Known rows, with every step that occurs
dulim > vetag: [-2.69, -1.04, -0.66,  2.08,  3.79, -1.89,  3.62,  0.04,  2.07,  0.45,
 -1.89,  3.94,  5.52, -0.33, -0.32,  1.06,  1.15,  1.54, -7.00,  0.28]
dulim > vetag > zugut: [-2.10, -0.31,  0.38,  3.19,  1.77, -2.26,  1.79,  1.13,  1.70,  1.55,
  3.12,  3.31,  1.38,  0.89, -0.59,  0.18, -0.49,  2.53, -3.07, -0.41]
votos > dulim > muza > zugut: [-0.63, -1.46, -2.66, -2.14,  0.90,  0.02,  0.60,  0.00, -2.45, -0.48,
 -1.24,  0.81, -0.91, -2.78,  0.55, -0.64,  2.75,  1.71,  0.70,  1.12]
muza > zugut > votos > dulim: [-0.04, -0.19, -0.68, -0.89, -4.15, -1.58, -1.71, -1.11, -2.75,  1.06,
 -0.83, -0.70,  2.03, -2.07,  1.41,  1.98,  1.26,  0.21,  0.36, -0.95]
votos > dulim > muza > zugut > tafi: [ 0.32, -0.81, -2.58, -3.00, -0.25, -0.45, -0.18,  0.53, -1.12,  0.32,
 -0.65, -0.08, -1.33, -2.35,  1.38, -0.48,  2.93,  1.61,  0.86,  1.54]
muza > zugut > lurob > dulim: [ 2.98,  0.92, -0.47,  0.61, -1.24,  0.63, -5.51, -1.54,  1.89, -0.29,
  0.02, -1.40, -3.47,  3.47,  0.42, -0.70, -0.50,  0.42,  0.90,  0.24]
vetag > dulim > muza > zugut: [-3.08,  1.30, -1.21, -0.31, -0.08,  2.20, -0.67, -0.87, -2.90,  0.77,
  1.97,  0.85, -2.71, -5.53,  0.61,  2.48, -1.01, -1.13,  3.10, -0.80]
lurob > dulim > muza > zugut: [ 1.83,  0.77, -1.77,  2.19,  0.63,  2.07, -2.40, -0.17,  0.24, -2.35,
 -0.66, -2.02, -1.91,  2.85, -0.51, -0.35,  0.39,  1.60,  2.10,  0.51]
zugut > lurob > dulim > vetag: [ 0.67,  0.30,  0.91,  0.27,  2.06,  1.88, -0.88,  0.48,  1.80, -2.83,
  1.44, -0.32, -2.61,  4.45, -0.89, -1.45,  0.78, -0.43, -4.41,  0.04]
zugut > lurob > dulim > muza: [ 1.09,  0.66,  0.50, -0.17,  0.86,  3.32, -1.26,  1.09,  1.29, -3.89,
 -0.22, -2.40, -4.40,  2.22, -0.63, -2.22,  0.44,  0.28, -1.86,  0.57]
vetag > zugut > tafi > dulim: [ 2.37, -0.22,  1.50, -1.88, -1.95, -1.31, -3.67, -0.27, -0.44,  3.74,
  4.10, -1.35, -2.47,  1.77, -0.91,  0.12, -1.96, -2.45,  4.22,  0.64]
tafi > dulim > muza: [-0.10, -2.53,  0.58, -1.57,  3.69,  2.30,  3.04,  0.09, -0.98, -0.45,
 -1.19,  0.22, -0.23, -0.75, -4.02,  3.03,  0.05, -1.06,  1.45,  1.32]
votos > dulim > muza: [-1.83, -2.11, -2.36, -2.87,  2.26,  0.47,  2.38,  0.14, -3.65, -1.38,
 -2.41,  1.13,  0.72, -3.60,  0.12, -1.13,  3.16,  0.31, -1.24,  1.20]
muza > dulim > vetag > zugut: [ 1.27, -1.71, -0.42,  0.47, -0.93, -0.77,  4.20,  1.11, -1.00,  2.02,
  1.57,  3.63, -0.04,  2.08,  2.27,  1.42,  0.56, -1.57,  1.30, -1.39]
tafi > zugut: [ 0.24, -0.62,  0.69,  0.25,  3.35, -0.61, -2.06, -2.85,  1.29,  1.99,
 -1.96, -0.22,  3.14,  0.03, -2.30, -1.02, -2.59,  0.11,  0.98,  0.67]
votos > dulim: [-1.53, -3.06, -2.09, -4.12,  2.87, -0.85,  0.46, -2.65, -5.68, -0.17,
 -3.14,  2.27,  3.47, -1.86, -0.08, -1.28,  3.09, -3.59, -2.53,  0.72]
tafi > zugut > muza: [-0.50,  2.75,  2.04,  1.62,  0.24, -0.61, -1.95, -1.73,  3.23, -0.39,
 -2.99, -2.99,  2.87, -1.60, -1.28, -2.19, -3.77,  1.04,  2.32,  0.03]
vetag > zugut > votos > dulim: [-1.62, -0.50,  1.42, -0.79, -4.16, -1.22, -0.56,  0.50, -5.82,  0.84,
  3.87, -0.94, -0.25, -2.12,  0.00, -0.43, -0.27, -1.24,  1.99, -1.83]
zugut > lurob: [-0.22, -0.50,  0.74, -1.63,  1.05,  1.12, -0.70, -0.75,  0.68, -1.54,
 -3.27, -0.30, -0.19, -0.80,  0.04, -2.09,  0.12, -1.53, -4.52,  0.63]
muza > zugut: [ 1.17, -0.15, -1.78,  0.88, -0.54, -1.62, -3.63, -2.93,  0.75,  1.86,
 -3.84,  0.65,  2.26, -0.57,  0.90,  0.43, -0.50,  0.43,  0.33,  0.54]

Rows
[ 2.30, -1.11, -0.33, -0.42, -2.06, -1.26,  3.34,  1.67,  0.22,  2.85,
  2.20,  2.72, -0.46,  2.42,  3.04,  1.54,  0.72, -1.65,  1.43, -0.94] => muza > dulim > vetag > zugut > tafi
[-2.52,  2.08,  1.30,  4.26, -0.40, -2.28,  1.78,  1.86,  3.06, -0.04,
  2.40,  1.36,  1.24, -0.19,  0.13, -0.64, -1.36,  3.13, -2.17, -0.90] => dulim > vetag > zugut > muza
[-0.52, -0.02, -0.51,  0.06, -3.63, -1.95, -0.49, -0.17, -1.35,  1.19,
  0.68,  0.19,  1.98, -1.42,  1.29,  2.57,  1.52,  1.56, -0.81, -1.11] => muza > zugut > votos > dulim > vetag
[ 0.45,  2.38,  1.54,  1.62, -5.05, -0.75, -1.04,  0.43, -1.30, -0.23,
  0.43, -1.90, -1.75, -1.18,  1.88, -2.41, -2.87, -1.38,  5.54, -1.61] => vetag > zugut > muza > dulim
[ 2.80,  1.40, -1.70,  1.28, -0.54,  1.60, -3.25,  0.35,  1.51, -1.58,
 -0.12, -2.90, -2.26,  3.25,  0.26, -0.19,  0.50,  1.53,  2.28,  0.92] => lurob > dulim > muza > zugut > tafi
[ 1.88,  0.90,  1.85,  0.54,  2.34,  2.23, -2.95, -0.20,  3.53, -0.76,
  2.20, -2.78, -3.89,  3.20, -2.74, -2.11, -2.46,  1.99,  2.22,  0.66] => tafi > zugut > lurob > dulim > muza
[ 1.39, -0.01,  0.68, -1.07,  1.31,  2.45, -2.51, -0.85, -0.15, -3.02,
 -0.74, -1.59, -2.42,  3.41, -0.76, -2.25,  0.34, -2.43, -2.77,  0.27] => zugut > lurob > dulim
[-1.54,  0.21,  1.28,  2.75,  1.17, -1.37,  1.39,  2.06,  2.95,  0.81,
  4.55,  2.50, -1.53,  1.71, -0.59, -0.53, -0.59,  2.93, -3.55, -0.48] => dulim > vetag > zugut > lurob
[-0.72,  2.80,  0.81,  1.61, -3.38, -0.58,  3.98,  1.14,  1.69, -2.49,
 -4.68, -0.74,  3.27, -2.15,  3.18, -0.44, -0.42, -0.97, -0.20, -1.35] => zugut > muza > dulim > vetag
[-3.30, -0.93,  0.22, -2.34, -3.31,  0.23,  4.19,  1.77, -5.26, -2.00,
 -1.46, -1.42,  3.64, -5.77,  0.78,  1.61,  2.91,  0.00, -2.64, -1.15] => zugut > votos > dulim > muza
[ 1.11, -1.84,  0.26, -0.84,  2.31,  1.89,  1.26,  0.03,  0.30,  0.43,
  0.06, -0.04, -2.00,  0.14, -3.57,  3.59, -0.38,  0.28,  3.39,  1.21] => tafi > dulim > muza > zugut
[ 2.40, -0.46,  0.34, -3.85, -0.13,  0.05, -0.19,  0.72,  2.39,  2.14,
 -0.98, -2.02,  0.43, -0.13, -0.50,  2.37,  0.53, -1.74,  0.39,  2.25] => zugut > tafi > dulim > muza
[ 1.10,  2.23,  1.88,  0.83, -1.16, -0.16, -0.54, -1.15,  2.42,  0.04,
 -2.42, -2.57,  1.56, -0.54,  0.00, -1.48, -3.41, -0.28,  4.44, -0.60] => tafi > zugut > muza > dulim
[-4.30,  0.59, -0.90, -1.02,  1.29,  2.66,  1.11, -0.77, -4.06, -0.11,
  0.78,  1.18, -0.98, -6.38,  0.18,  2.01, -0.61, -2.49,  1.17, -0.67] => vetag > dulim > muza
[-2.90,  0.18,  1.45,  3.19, -0.99, -2.19,  2.99,  2.28,  0.67,  1.08,
  4.15,  2.04,  2.04, -0.32, -0.26,  1.50, -0.23,  2.78, -3.39, -1.50] => dulim > vetag > zugut > votos
[-0.05,  2.56,  0.58,  0.23, -4.12,  0.01,  2.23, -0.28, -0.25, -2.65,
 -6.80, -2.05,  3.37, -3.13,  3.32, -1.30, -0.86, -2.92,  1.39, -1.22] => zugut > muza > dulim
[ 1.29,  1.04,  1.49,  1.28, -1.56,  1.59, -3.46,  1.36, -0.15, -1.10,
  5.02, -2.13, -7.16,  2.65, -0.92, -3.06, -1.99,  0.88,  3.24, -0.40] => vetag > zugut > lurob > dulim > muza
[-0.65,  0.57,  0.49,  1.95,  0.12, -2.93,  0.64,  1.85,  3.56,  2.74,
  3.90,  2.03,  0.86,  1.44,  0.51,  0.35, -0.32,  2.41, -2.81,  0.13] => dulim > vetag > zugut > tafi
[ 3.88,  0.13, -0.62, -1.97, -1.93, -1.69, -4.73, -1.81,  2.72,  3.97,
 -0.56, -1.09, -0.11,  1.90,  0.51,  2.45, -0.46, -1.01,  2.47,  1.48] => muza > zugut > tafi > dulim
[-2.44, -2.65, -1.77, -2.22,  3.91, -1.62,  2.97, -0.69, -2.92,  0.11,
 -0.15,  4.10,  3.28, -0.44, -0.28, -0.14,  3.65, -0.83, -4.85,  0.47] => votos > dulim > vetag
[ 1.59,  0.60,  2.12,  0.85,  3.19,  1.16, -2.63, -0.60,  3.82, -0.04,
  3.39, -1.34, -2.69,  4.76, -2.95, -1.61, -2.23,  1.42,  0.41,  0.28] => tafi > zugut > lurob > dulim > vetag
[ 0.67,  0.13, -1.47,  1.46,  2.03,  2.51, -0.52, -0.12, -1.03, -3.26,
 -1.83, -1.70, -0.17,  2.00, -0.97, -0.92,  0.79,  0.27,  0.18,  0.58] => lurob > dulim > muza
[ 0.83, -2.23, -1.14, -0.33,  0.50, -0.54,  5.46,  0.47, -0.73,  1.25,
 -1.91,  4.01,  2.80,  1.27,  2.45,  2.05,  1.69, -2.29, -1.45, -0.88] => muza > dulim > vetag
